Known rows, with every way that one mark hangs from another:
J_926{J_45 J_779}: [ 0.48  0.15  0.39  0.87 -0.85 -3.21 -0.97 -2.47  0.30  0.33 -0.94 -1.85
  1.79 -0.92  0.25  1.82  1.61  0.07  1.82  0.01]
J_45{J_926{J_319 J_753}}: [ 0.36 -1.70 -0.38 -0.11  0.04  1.57 -1.39  1.68 -0.22 -0.82 -0.17 -0.15
 -0.01  0.67  0.31  0.62 -0.16 -0.13 -2.04  0.70]
J_753{J_926}: [-0.03 -0.11  1.46 -4.25  0.09  1.45  1.63  0.49 -1.04 -0.47  1.16 -0.61
 -1.46  0.46  0.40 -1.56 -0.55 -0.15  0.50  1.06]
J_87{J_633 J_779{J_926{J_45 J_319}}}: [-1.18  3.00 -0.58 -6.23 -1.14 -1.72 -1.24 -2.97  0.61  0.26  1.57  4.31
  2.83  0.11 -2.37 -1.29 -1.40  0.64 -0.34  1.41]
J_633{J_87{J_779}}: [ 0.37  2.69  0.36 -1.80  0.36  0.77  0.75 -0.94 -1.52  0.57  0.86 -2.31
  0.41  2.43 -1.92 -1.75 -1.07  0.50  0.45 -1.11]
J_753{J_926{J_319 J_779 J_923}}: [ 0.11 -2.18 -0.16  1.74  0.13  0.87  1.30  3.88  1.40 -0.12  0.69 -0.02
 -3.44 -1.68  0.52 -1.01 -0.18 -1.20 -0.26  1.08]
J_87{J_779}: [-0.24  3.59  0.49 -5.26  0.02  1.45  0.60 -3.23 -0.43 -0.22  1.35 -0.49
  2.12  1.78 -0.54 -1.73 -1.54  0.62  0.06 -0.64]
J_753{J_926{J_779 J_923}}: [-0.25 -0.86  0.78  0.73  0.37  1.11  1.43  2.36  0.85 -0.04 -0.04 -1.35
 -2.87 -0.92  1.14 -0.94  0.35 -0.73  0.00  0.66]
J_45{J_926}: [ 0.07  0.37  0.45 -4.43 -0.03  1.99 -0.19 -0.34 -0.09 -0.09  0.11 -2.01
  0.37  2.22  0.43 -1.96 -0.41  0.39 -1.09  0.52]
J_633{J_87{J_779{J_926{J_319 J_753}}}}: [ 0.00  0.32 -0.07  1.00  0.39 -0.60 -0.02  1.41 -1.30  0.17  1.33  1.43
  0.22  1.37 -2.26 -0.83 -0.83  0.36 -0.07 -0.76]
J_779{J_87 J_926{J_45 J_319 J_923}}: [-0.04 -1.78 -0.66  1.04  0.48 -0.55  1.62  0.53 -0.13  0.28  1.00  3.77
 -0.22 -0.17  0.60 -0.96 -0.52  0.26  1.28 -1.07]
J_926{J_923}: [-0.07  1.33  0.22 -0.35  0.95  1.93  1.35  1.61  0.03  0.05  0.28 -1.88
  1.10  0.71  2.00 -1.44 -0.60 -0.18 -0.59 -2.33]
J_779{J_87}: [ 0.63  0.44 -0.13 -1.42  0.53  2.76  2.80 -3.49 -2.09 -0.02  0.38 -3.25
 -0.43  1.25  0.12 -1.03 -1.08  0.49  1.90 -1.38]
J_633{J_87{J_779{J_926{J_319 J_923}}}}: [-0.13  0.97 -0.29  0.00  0.63  0.01  0.81  2.44 -0.38  0.69  1.64  1.35
 -0.10  1.69 -1.66 -2.65 -1.34  0.19 -0.32 -1.22]
J_45{J_926{J_319 J_753 J_779 J_923}}: [ 0.21 -2.40 -0.97  4.56  0.30  1.29 -1.61  3.51  1.68 -0.40 -1.34 -0.79
 -1.45 -0.61  1.04  1.22  0.71 -0.68 -2.52  0.32]
J_45{J_926{J_923}}: [-0.14  0.74  0.31 -2.71  0.58  2.88  0.03  1.71  0.73  0.09 -0.36 -1.74
 -0.24  2.02  1.64 -2.21 -0.40  0.06 -2.14 -0.46]
J_87{J_633 J_779{J_926{J_319}}}: [-1.28  2.64 -1.04 -6.18 -0.76 -0.06 -0.19 -2.09  0.52  0.16  2.14  3.43
  2.17  0.43 -2.49 -2.47 -2.17  0.47 -0.77  1.13]
J_45{J_926{J_779 J_923}}: [-0.11 -0.33 -0.18  0.50  0.26  1.68 -0.38  1.52  1.77  0.35 -1.00 -2.54
 -1.13  0.93  1.18 -1.49  0.52 -0.20 -1.66  0.11]
J_753{J_926{J_45 J_319 J_923}}: [ 0.16 -0.64  0.87 -1.83 -0.01 -0.34  0.33  2.88  0.53 -0.29  0.60  2.01
 -1.57 -0.93  1.22 -0.05 -0.17 -0.71 -0.26  0.93]
J_753{J_926{J_45 J_779 J_923}}: [-0.08 -0.32  1.33  0.21 -0.14 -1.08  0.12  1.29  1.03  0.07 -0.69 -0.05
 -1.83 -1.23  1.33  0.65  1.27 -0.55  0.45  1.08]
J_753{J_926{J_45}}: [ 0.08  0.43  1.98 -4.66 -0.39 -0.88  0.30 -0.65 -0.90 -0.35  0.42  0.55
 -0.46  0.03  0.56  0.09  0.40  0.08  0.95  1.47]

Rows:
[ 0.25 -1.67  0.38  1.34 -0.32 -1.38 -0.04  2.81  1.56 -0.02 -0.06  0.87
 -2.57 -2.07  0.84  0.68  0.72 -0.98  0.20  1.46]	J_753{J_926{J_45 J_319 J_779 J_923}}
[-0.49 -1.96  0.03  3.25  0.37 -2.56 -1.09  3.59  0.23 -0.49  0.45  5.56
  2.11 -1.20  1.40  1.56  0.71 -0.03 -0.66 -1.07]	J_779{J_926{J_45 J_319 J_753 J_923}}
[-0.18  1.60  0.39 -1.76  0.37 -0.35  0.77  0.00 -1.29  0.65  1.49  0.35
  0.51  2.42 -2.10 -2.40 -0.94  0.69  0.52 -0.91]	J_633{J_87{J_779{J_926}}}
[ 0.00 -0.79  0.21 -1.06 -0.35  1.56  1.90 -2.22 -0.48  0.10 -0.16 -2.49
 -3.54 -0.81 -0.93 -0.64 -0.11 -0.28  1.55  2.12]	J_753{J_926{J_779{J_87{J_633}}}}
[ 0.56 -1.88 -0.68  8.34 -0.09 -2.72 -2.26  2.59  1.27 -0.37 -1.86  0.93
  0.74 -3.00  1.50  4.68  1.92 -0.87 -0.47 -0.91]	J_926{J_45 J_319 J_753 J_779 J_923}
[-0.33  1.91  0.37 -0.59  0.75  0.23  0.99  1.43 -0.71  0.72  1.18  0.54
  0.21  2.26 -1.41 -2.63 -0.92  0.50 -0.08 -1.50]	J_633{J_87{J_779{J_926{J_923}}}}
[-1.45  4.10  0.20 -7.35 -0.98 -1.49 -1.15 -4.16  0.19  0.30  1.05  3.44
  3.52  0.76 -1.94 -1.33 -0.99  1.01 -0.13  1.00]	J_87{J_633 J_779{J_926{J_45}}}
[ 0.46 -0.57 -0.08  4.34  0.37 -1.27 -1.83  2.65  0.06 -0.73 -1.01  1.99
  1.85 -1.67  2.00  3.72  0.78 -0.49 -1.11 -1.53]	J_926{J_45 J_319 J_753 J_923}
[ 0.79 -0.22 -0.02  1.75 -0.57 -1.73  0.33 -4.74 -0.43  0.44 -1.26 -2.70
  0.07 -0.68 -0.05  1.82  1.30  0.30  2.81 -0.13]	J_926{J_45 J_779{J_87}}
[-0.67 -0.08 -0.69 -2.65  0.05  1.08  2.37 -3.29 -1.55  0.42  0.96  0.49
  0.16  0.61 -1.33 -2.31 -1.22  0.77  1.55 -0.05]	J_779{J_87{J_633} J_926}
[ 0.82 -0.99 -1.71  1.77 -1.26 -2.09 -0.33 -3.49  0.29  0.56 -0.83 -1.55
 -0.50 -2.10 -1.57  1.78  0.38 -0.28  2.15  1.17]	J_926{J_45 J_319 J_779{J_87{J_633}}}
[ 0.12 -1.38 -0.50  1.47  0.63  2.38 -1.21  3.62  0.64 -0.64 -0.63  0.24
 -0.60  0.50  1.37  0.37 -0.15 -0.40 -2.95 -0.26]	J_45{J_926{J_319 J_753 J_923}}
[ 0.46 -2.03  0.53 -0.48 -0.96 -2.27 -0.22  0.93  0.72 -0.16  0.40  0.89
 -2.14 -1.86 -0.35  0.86  0.69 -0.68  1.25  2.45]	J_753{J_926{J_45 J_319 J_779}}
[-1.07  3.00  0.72 -3.97  0.14 -0.98 -0.21 -1.17  0.73  0.07  1.30  4.08
  2.78  1.24  0.36 -1.63 -0.63  0.81 -0.35 -0.93]	J_87{J_779{J_926{J_45 J_923}}}
[ 0.30  0.16 -1.09  1.16 -0.37  1.08  1.53 -4.30 -0.49  0.53 -0.80 -4.48
 -0.92 -0.64 -1.27 -0.09 -0.07  0.03  1.87  0.17]	J_926{J_779{J_87{J_633}}}
[ 0.42 -1.68 -0.16  2.76  0.12  1.84 -0.61 -1.81 -0.31 -0.38 -1.82 -2.95
 -1.76  0.64  0.14  1.46  0.91  0.27 -0.36  0.66]	J_45{J_926{J_753 J_779{J_87}}}
[-0.35  1.44  0.48  1.40  0.93  0.04  0.20  1.69 -1.06  0.34  0.66  0.87
  0.39  1.80 -1.10 -1.06 -0.49  0.50 -0.51 -1.65]	J_633{J_87{J_779{J_926{J_753 J_923}}}}
[ 0.38 -1.17 -2.48  4.44  0.12  1.79  1.50  0.32  1.23  0.64 -0.53 -2.74
 -2.31 -1.82 -0.47 -0.36 -0.70 -0.92  0.29 -0.47]	J_926{J_319 J_779{J_87{J_633}} J_923}
[-0.21 -2.30  0.17  1.56 -0.23 -3.52 -1.27  1.51 -0.66 -0.66  0.89  5.22
  2.66 -1.05  0.24  1.83  0.67  0.24  0.39 -0.10]	J_779{J_926{J_45 J_319 J_753}}
[ 0.05  1.11  1.09  2.96  0.63 -0.90 -1.60  0.53 -0.59 -0.62 -1.88  0.33
  2.82 -0.64  2.70  3.76  1.51  0.05 -0.81 -2.18]	J_926{J_45 J_753 J_923}
[ 0.16 -1.46  0.10  1.97 -0.12  0.67 -1.65 -0.24  0.26 -0.48 -1.50 -2.21
 -0.29  0.41  0.33  1.37  1.23  0.08 -1.21  0.87]	J_45{J_926{J_753 J_779}}
[ 0.40 -0.18 -0.24  4.66 -0.68 -1.80 -1.52 -5.06 -1.07 -0.13 -2.87 -2.24
  0.69 -1.94 -0.44  5.09  1.98  0.28  1.73  0.29]	J_926{J_45 J_753 J_779{J_87{J_633}}}
[ 0.79 -1.12  0.04  2.10 -0.38 -2.33 -2.07  0.09 -1.06 -0.93 -0.47  1.69
  2.48 -1.44  0.58  4.07  0.76 -0.16  0.21 -0.31]	J_926{J_45 J_319 J_753}
[-0.14  0.03 -0.92  0.24  0.16  2.94  0.23 -0.96  1.23  0.60 -1.61 -3.59
 -2.44  0.79  0.17 -1.32  0.07 -0.05 -1.20  0.57]	J_45{J_926{J_779{J_87{J_633}} J_923}}
